(in the rows, 128 means zero)
Known rows, with every step that occurs
bagor > noke > mani > kuza > kose: [120 106  77 110 127 184 113 116 123 155 180 137 166 111 124 160 119  78
 158 131 175 164 120  99  78 100  94 168 101 147 133 161  97  66 139 151
 115 149 148 123  91  88 108 137 106  97 134  89  90 124  75 128 182 146
 120 146 104]
dedo > bagor: [125 122 110 125 130 199 126 141 110 116 148 142 150 121 122 144 161  74
 171 134 143 162 113  90 105 146  67 129 142 170 105 135 136 108 103 148
  92 123 101 147 120 132 136 151 150 100 123  71 105 116 120 115 119 125
 111 160  90]
vusoz > kige: [144 122  97 127 122 193 107 126  94 129 178 162 189 150 127 138 169  95
 159 133 171 142 139  97  90 129  81 149 162 173 139 147 121 111 108 146
 100 122 107 132 141  99 136 176 106  95 115 109 102 134 106 137 115 136
  95 174 114]
kige > mani > kuza: [153 148 117 128 138 195  82 136 115 120 179 175 150 140 138 143 155  97
 160 103 172 165 123 141 104 131  87 156 132 140 103 165 148  86 113 134
 118 136 106 132 109  96 139 127 109  63 134  95 106 122  61 115 145 120
  79 151  78]
kuza > bagor > noke > mani > kige: [107 109  60 116 118 215 124  83 111 143 126 146 167  88  94 142 145  70
 152 115 183 155 145  81  99 122  94 165  89 144 109 175 109  93 147 160
 119 124 121 131  83 108 111 161  99  94 123  69 109 128 103 167 153 146
 130 171 121]
kige > mani > kuza > bagor > tibi > kose: [ 92 130  84 145 116 179  96 140 100 149 172 189 105 130 135 149 153 113
 157 106 172 185 135 141 106 114  38 119 124 105  87 197 148  74 112 128
 123 136 136 176 109 111 122 154 100  80 141 101 129  93  49 110 121 150
  92 161 112]
kose > tibi: [141 102 101 141 135 166 107 120 116 143 149 162 166 126 146 136 139  92
 163 133 163 139 127  88 111 115  92 151 113 165 104 153 139 105 102 142
  89 133 108 126 115 119 142 178 148 108 125 103 108  93 113 132 104 142
 108 175  98]
kuza > kose: [121 120  96 117 147 183 111 145 101 147 183 158 160 140 130 149 148  96
 156 127 165 151 120 107  94 107  55 157 111 165 127 149 116 100 136 140
 117 122 148 130 122 110 110 176 110 110 126 107  95 111 117 118 140 153
 124 159 105]
vozafu > bagor > tibi: [ 89 107  75 127 128 170 111 153  90 129 134 165 132 135 131 145 152  86
 177 128 157 126 144  95 108 104  60 115 141 147 124 168 134 130 100 135
  99 133  85 138 131  96 129 166 130 117 131  79 105  92  84 148  88 125
  93 159 102]
vusoz > kige > mani > kuza > kose > bedas: [136 127  79 144 127 175  74 116 113 109 208 175 160 134 116 120 207  98
 151 128 148 169 136 129  65 114  73 149 143 172 137 170 162  84 127 131
 139 152 136 145 137  82 118 168  93  60 146 150 108 115  69 135 147 151
  76 145 126]
noke > mani > kige: [153 128  82 116 126 204 108  96 111 135 125 150 185  91 121 174 163  75
 159 109 179 143 115  89 104 109  88 160 105 168 102 158 124  86 130 175
 119 135 106 116 101 100 136 148 110  83 128  69  74 129  97 146 133 121
 119 168 101]
dedo > bagor > tibi > kose > kuza: [104  98  80 151 102 174 135 132  96 149 165 152 103 101 139 152 152  55
 203 142 120 174 100 112 110 129  49 116 115 167  96 161 168  80  66 158
  89 148 128 164 126 131 164 147 156  95 151 114 112  99  79 120  91 128
 108 149  92]
vusoz > kige > mani > noke: [119 142  98 120 141 187  68  98 109 128 179 162 185 133 138 129 166 100
 164 119 171 165 140 134  96 139  97 167 169 143 133 172 153  90 101 144
 104 123 110 141 128  75 123 146  74  75 139 113 128 136  87 145 133 122
  87 158  97]
bagor > noke > mani > kige > vusoz: [145  76  71 113 115 197 122  86 125 153 119 154 174  87 109 173 149  77
 171  89 202 149 153  95  84 127  93 175 103 172 131 179 112  85 133 168
 103  94 117 132  74 109 111 161 112  65 142  51 104 147  85 149 140 112
 119 167 109]
vozafu > bagor > kuza > kose > tibi: [ 95  95  78 131 122 149 158 146 103 125 158 154 127 128 134 134 164  96
 171 146 123 154 110  91 104 101  66 147 110 178 133 170 159  98  87 100
 101 155 138 122 120  86 118 175 145 102 143 116 110  90 107 145  99 163
 119 130 118]
mani > kige: [158 125 102 129 129 216 114 119  96 137 129 167 170 133 116 159 146  90
 166 123 178 131 128  98 116 116  72 168 107 170 117 162 137 106 114 168
 114 120 116 119 112 115 133 170 114  91 122  84  97 124 102 145 120 135
 112 167  97]
vusoz > kige > mani > noke > bagor: [108 148  98 128 116 194  63  98 111 119 153 150 176 124 137 138 173  78
 181 112 156 178 123 111  92 148  93 146 183 142 137 164 151  83 105 142
 120 115 111 151 123  80 101 145  78  89 140  95 134 148  79 146 132 143
  91 145  92]
dedo > bagor > kuza: [133  95 112 115 132 202 164 137  99 111 159 146 151 114 129 145 161  71
 177 148 134 179 104  99  88 155  64 140 137 180 133 142 137 106  88 138
  73 136 100 132 120 101 146 136 157  70 123  79  90 124  91 137 101 119
 112 147  84]
kuza > kose > tibi > bagor: [116 120  89 144 116 157 120 130 101 146 166 153 141 130 122 141 137 110
 158 126 144 152 138  86 101 104  51 130 105 164  91 155 171  88  95 131
 105 134 157 164 126 133 110 199 139 118 137 116 115 100 129 124  90 169
 113 158 124]
noke > mani > kige > vusoz: [154 106  83 119 113 197 114 103 121 143 111 158 172  91 115 197 180  89
 166  78 195 154 129 101  96 117  80 167 109 173 108 167 124  99 125 167
 128 101 114 135  93 116 120 160 106  66 141  50  93 146  94 124 126 105
 118 173 108]
kige > mani > kuza > kose > bedas: [128 122  93 137 144 176  67 123 121 110 189 177 146 119 129 135 183  87
 152 119 156 168 129 131  80 117  67 148 110 154 126 169 161  82 140 128
 139 148 138 138 117  97 116 155 114  64 155 135 101  97  70 127 163 143
  79 144 102]
kuza > bagor > noke > mani: [ 94  96  75 101 130 190 115  97 120 135 156 143 173  89 112 135 151  65
 154 114 180 163 145  87  85 137  97 151 111 129 121 158  83  92 151 142
  98 120 121 137  91 104 103 155 113 105 117  82 104 124 107 154 151 138
 120 176 108]
kose > tibi > bagor > noke > mani: [130  91  79 133  99 159 110  80 120 142 141 131 176  79 123 135 114  71
 169 126 162 152 164  64  86 127 110 125 110 144 102 164 153  69  94 146
  69 141 118 156  94 112 120 158 164 105 132  85 109 114 101 160 100 129
 109 173 112]
vozafu > bagor > noke > mani > kuza: [105 120  84 120 109 188 114 119 117 134 134 128 146 110 115 158 135  53
 174 129 167 148 132  87 115 120 115 138 131 132 128 161 129  90 109 136
 106 154 106 122  89  86 117 122 124  98 140  62  97 115  71 152 169 117
 103 129  93]
noke > bagor > dedo: [105 106  85 130 122 185  98 125 105 134 145 147 162 126 136 156 148  50
 184 151 159 138 116  61  82 101  80 129 138 154 144 143 112 124 116 142
 106 111 111 135 121 130 100 147 122 116 128  59  93 129  81 163 132 153
  98 160  81]
vozafu > bagor > noke > mani: [ 99 102  76 114 117 178 105 106 112 122 135 126 165  89 119 142 138  45
 171 128 163 145 146  75 111 130 101 130 131 145 135 161 117  93 123 137
  90 139 101 127  92  85 111 135 135 101 139  65  90 116 101 162 153 118
 114 147  96]
kige > vusoz: [140  97 111 119 127 189 116 137 111 141 150 172 158 133 130 181 171  94
 173 101 190 157 144 121  95 133  68 161 136 163 126 156 120 122 118 130
 105  86 120 144 115 125 113 179 120  80 131  75 107 132 101 108 122 116
 100 170  94]

Rows
[141 119 107 146 102 184 113 119  93 155 179 154 141 121 146 161 156  55
 187 136 162 162 107 122 132 130  60 150  99 158 113 148 148  70  86 140
  98 136 152 129 117 120 152 153 134  88 146 136  91 118  97 123 134 134
 109 145  77] => tibi > kose > kuza
[ 83 121  66 128 114 174  64 102 103 129 155 165 159 123 143 130 165  85
 191 112 158 170 136 112  68 132  89 132 185 141 132 179 148  93 104 151
 109 117  89 160 134  73 109 149  70  92 144  98 149 128  48 154  92 143
  86 162  97] => vusoz > kige > mani > noke > bagor > tibi
[ 84 108  86 125 130 197  85 102 107 151 136 132 170 126 144 168 145  46
 193 159 163 145 117  68  94 105 102 155 141 127 150 143 125 120  97 144
 107 107 125 131 122 117  88 141  98 125 146  49 105 132  72 170 155 148
  99 148  79] => mani > noke > bagor > dedo
[115  86  89 109 129 185 123 101 126 128 146 122 169  78 118 139 135  48
 180 126 146 173 125  77  83 150  97 133 133 163 122 143 114  79 122 163
  76 131 102 145  92 113 126 124 152  89 128  58  88 129 107 139 143 114
 120 168  91] => dedo > bagor > noke > mani
[127 117  99 112 117 188 153 138  79 121 193 148 155 132 120 160 146  95
 165 139 152 171 134 102  75 127  32 138 111 164 139 158 151  90  91 112
  90 126 153 144 130  83 103 173 123  88 127 114  95 135  93 143  99 151
 113 133 106] => tibi > bagor > kuza > kose
[106 120  96 124 132 196  94 120 118 128 178 176 134 129 112 113 145  95
 153 113 176 179 150 137  96 144  86 155 119 116 109 187 125  92 137 125
 113 134 125 144  87  97 117 143 100  72 128  96 142 113  61 140 163 150
  92 157  95] => kige > mani > kuza > bagor > noke
[107 102  76 126 115 179 104 137  99 133 137 164 148 131 134 156 152  66
 190 128 166 147 122  84  77 118  68 113 144 151 128 159 111 118 121 147
 110 119  88 143 128 106 118 166 120 115 126  79 109 109  76 134  84 140
 108 170  87] => noke > bagor > tibi
[138 122 102 149 105 169 111 116 101 132 145 150 156 126 128 144 142  94
 162 128 155 143 154  81 110 125  74 121 121 154  90 151 176 101  75 135
  87 132 122 156 123 132 128 187 157 112 129  98 116 102 113 139  78 146
 100 166 106] => kose > tibi > bagor
[148 104 107 133 103 173 152 116  93 125 152 154 160 116 133 151 145  90
 173 143 147 162 150  86  94 136  68 128 116 159 113 159 175  97  60 121
  68 140 114 136 125  95 140 175 167  85 129 105 111 112  89 156  61 140
 103 149 101] => kose > tibi > bagor > kuza
[144 136 101 121 131 181  79 115 111 112 188 173 183 131 131 121 177 103
 161 104 160 155 141 128  85 144  79 147 170 167 129 167 140  93 118 140
  99 128  99 145 128  87 140 153 101  72 122 114 113 134  93 135 115 131
  89 172 100] => vusoz > kige > mani
[107  95  85 125 136 182 127 149 105 128 148 159 137 122 126 134 152  81
 180 134 135 155 123  98  82 122  65 119 144 165 107 151 135 119 102 161
  90 128  86 156 125 129 148 158 149 103 125  69 108 102  89 124  80 124
 109 176  98] => dedo > bagor > tibi
[114  83 101 120 132 200 127 121 108 127 151 139 148 118 113 127 120  61
 177 148 145 162 139  86  97 157  79 139 131 164 124 150 125 103 111 153
  73 121 108 149  97 126 128 151 158  95 127  72 114 128 110 135 138 132
 115 169  90] => dedo > bagor > noke
[135  80  93 122 145 175 133 124  92 113 190 158 169 118 137 144 182  74
 159 160 154 163 130  99  57 127  56 147 100 180 167 155 133 102 126 122
  99 141 136 120 130  71 116 181 133  75 138 139  80 106  89 159 130 147
 111 147 107] => bagor > kuza > kose > bedas
[127  96  69 116 119 211 130  84 116 134 115 130 164  75  96 148 137  59
 173 124 150 159 128  69  93 139  91 154 112 179 109 158 129  80 116 183
  91 134 105 140  79 118 135 135 140  84 130  47  97 137 107 154 139 124
 122 161 101] => dedo > bagor > noke > mani > kige
[ 94  96  60 105 113 191 117  92 124 142 184 135 156  74 113 124 170  38
 174 118 162 175 120 106  91 133 113 162  86 140 117 164 103  90 128 148
 103 143 125 122  96  92 125 146 119 103 127 104 115 113  90 156 160 140
 114 152  91] => kose > kuza > bagor > noke > mani
[126  99  79 143 109 172 113 132  89 160 176 165 125 119 153 156 145  62
 194 135 155 157 116 131 113 116  53 134 103 157 114 171 151  82  84 156
  88 141 136 144 129 105 162 160 136  95 148 133 104  97  65 128 101 134
 106 156  90] => bagor > tibi > kose > kuza
[129  89  93 146 110 164 116 103 103 140 150 149 149 120 115 125 102  88
 171 138 161 141 181  74  99 139  90 128 117 151 107 164 161  89  79 134
  62 128 125 151 108 126 125 185 160 111 131 104 131 107 106 158  91 152
 104 169 108] => kose > tibi > bagor > noke
[ 88 119  86 125 140 183  56 101 118 133 153 148 163 107 152 147 151  54
 185 131 155 161 127  99  92 120  91 147 142 124 133 165 144 100 108 137
 109 115 115 143 109 102  85 119  97 101 148  58 114 127  54 172 154 143
  85 141  70] => kige > mani > noke > bagor > dedo
[126 134  80 142  96 161 119 119 119 152 164 141 148 108 124 166 148 103
 161 113 146 164 110  83  99  87  83 130  97 144  78 156 167  67  89 139
 130 163 159 157 115 122 115 166 131 105 143  90 100 106  94 116 118 154
 114 141 123] => noke > mani > kuza > kose > tibi > bagor
[ 89 106  85 127 124 192  91 117 100 149 123 149 151 129 145 167 140  68
 192 134 169 156 120  90  92 122  93 134 146 129 129 160 126 114 101 153
 112 118 101 142 129  98 105 160 101 122 145  76 124 114  61 149 105 135
 110 156  87] => mani > noke > bagor > tibi
[141 106  91 112 125 198 107 105 121 147 161 137 179 110 128 164 123  63
 166 130 187 158 129  99  89 120 118 162 118 137 127 160 102  80 121 154
  98 144 112 118  84  89 129 127 121  85 134  70  87 131  61 140 174 121
 106 155  86] => bagor > noke > mani > kuza
[ 95  98  85 141  97 194 127 105  93 157 181 153 123 111 122 133 140  52
 182 143 166 175 136 114 122 147  66 152  89 140 120 169 131  78 104 128
  95 129 170 144 102 123 122 168 123  99 147 139 135 113  95 142 154 161
 121 147 101] => tibi > kose > kuza > bagor > noke
[146 123 117 116 107 204 145 133  79 117 165 151 168 132 122 165 151  79
 175 138 161 163 149  99  92 144  49 126 130 153 134 151 152  99  76 116
  71 127 117 141 131  83 131 161 139  79 118  95  97 141  79 156  83 123
  98 141  92] => tibi > bagor > kuza
[126 146  93 155 111 156  94 129 122 132 184 171 127 130 122 136 140 129
 155 101 137 175 130 122  97 104  64 135 111 146  71 177 197  63  84 122
 125 153 161 165 116 118 119 166 130  80 146 114 135 101  81 114 102 158
  89 138 114] => kige > mani > kuza > kose > tibi > bagor
[129  89  88 105 133 179 103  91 119 141 160 134 191  89 130 146 124  57
 167 129 181 152 144  91  80 129 108 154 116 148 140 158  93  79 134 151
  78 128 103 118  92  86 125 135 129  97 121  81  82 131  88 155 154 118
 115 172  89] => bagor > noke > mani
[111 109  51 136  82 204 124  66 106 165 147 138 133  72 107 154 155  48
 173 124 165 173 117  97 120 128  80 161  63 142 101 186 139  53 109 163
 116 143 164 137  81 113 129 154 112  86 147 111 112 128  95 164 161 152
 132 146 115] => tibi > kose > kuza > bagor > noke > mani > kige
[144 100  70 112 122 202 110  79 109 145 125 145 186  83 107 156 127  66
 164 122 187 142 141  81  92 125 103 164  97 159 123 170 111  77 135 176
  95 134 105 118  82  89 130 145 115  84 126  71  92 136  89 166 145 123
 122 168  98] => bagor > noke > mani > kige
[ 99 129  93 145  99 198 120 125  93 149 179 154 124 119 135 154 174  65
 175 136 152 177 109 120 136 133  55 142  93 142 100 159 145  87  98 129
 115 132 170 143 118 128 126 174 116 102 140 135 118 106 110 125 140 158
 110 148  97] => tibi > kose > kuza > bagor
[123  98  79 153 116 162 114 111 103 147 152 155 160 124 133 137 132  89
 171 149 148 130 161  65  96  88  80 125 118 147 106 157 179 119  69 138
  74 131 123 153 131 145 117 176 156 123 125  75 109 104  92 168  85 154
  90 166 111] => kose > tibi > bagor > dedo
[ 94 106  61 123 126 190 120 126 108 145 195 154 146 119 115 129 186  55
 175 147 140 154 119 104  96  95  87 165  99 147 124 154 129 140 104 138
 105 135 135 129 131 126 115 163 114 120 128 100 109 104  83 167 142 162
  93 147 102] => kose > kuza > bagor > dedo
[120 100  83 139 140 154 114 129 118 151 171 167 155 130 140 131 142 107
 155 128 152 148 118  98  98  95  73 157  98 177 106 157 140  95 115 135
 110 138 147 132 115 127 123 193 135 114 133 119 110  89 126 119 118 167
 121 170 116] => kuza > kose > tibi
[ 95  90  81 128 128 174 138 140  91  97 161 147 140 117 123 145 197  65
 165 161 134 153 134  93  84 125  45 127 115 176 165 161 158 112 114  99
 112 145 130 125 131  68 106 178 137  85 151 128  80  95  97 164 128 140
 105 123 117] => vozafu > bagor > kuza > kose > bedas
[122 101  93 138 122 174 108 132  82 160 156 171 146 131 153 167 124  93
 174 132 180 143 142 108 100 106  40 120 127 144 117 169 133  86 104 149
  86 123 127 151 124 113 140 167 126 101 133 105  96 107  73 122  95 132
 109 178 106] => bagor > tibi > kose
[139  78  65 141  79 174 127  68 122 156 101 150 157  78 101 169 134  95
 177  91 174 154 173  71  90 127  95 145  97 160  90 184 171  80  87 158
  95 112 133 160  80 135 115 186 147  79 149  55 130 137  95 156  92 124
 111 173 128] => kose > tibi > bagor > noke > mani > kige > vusoz
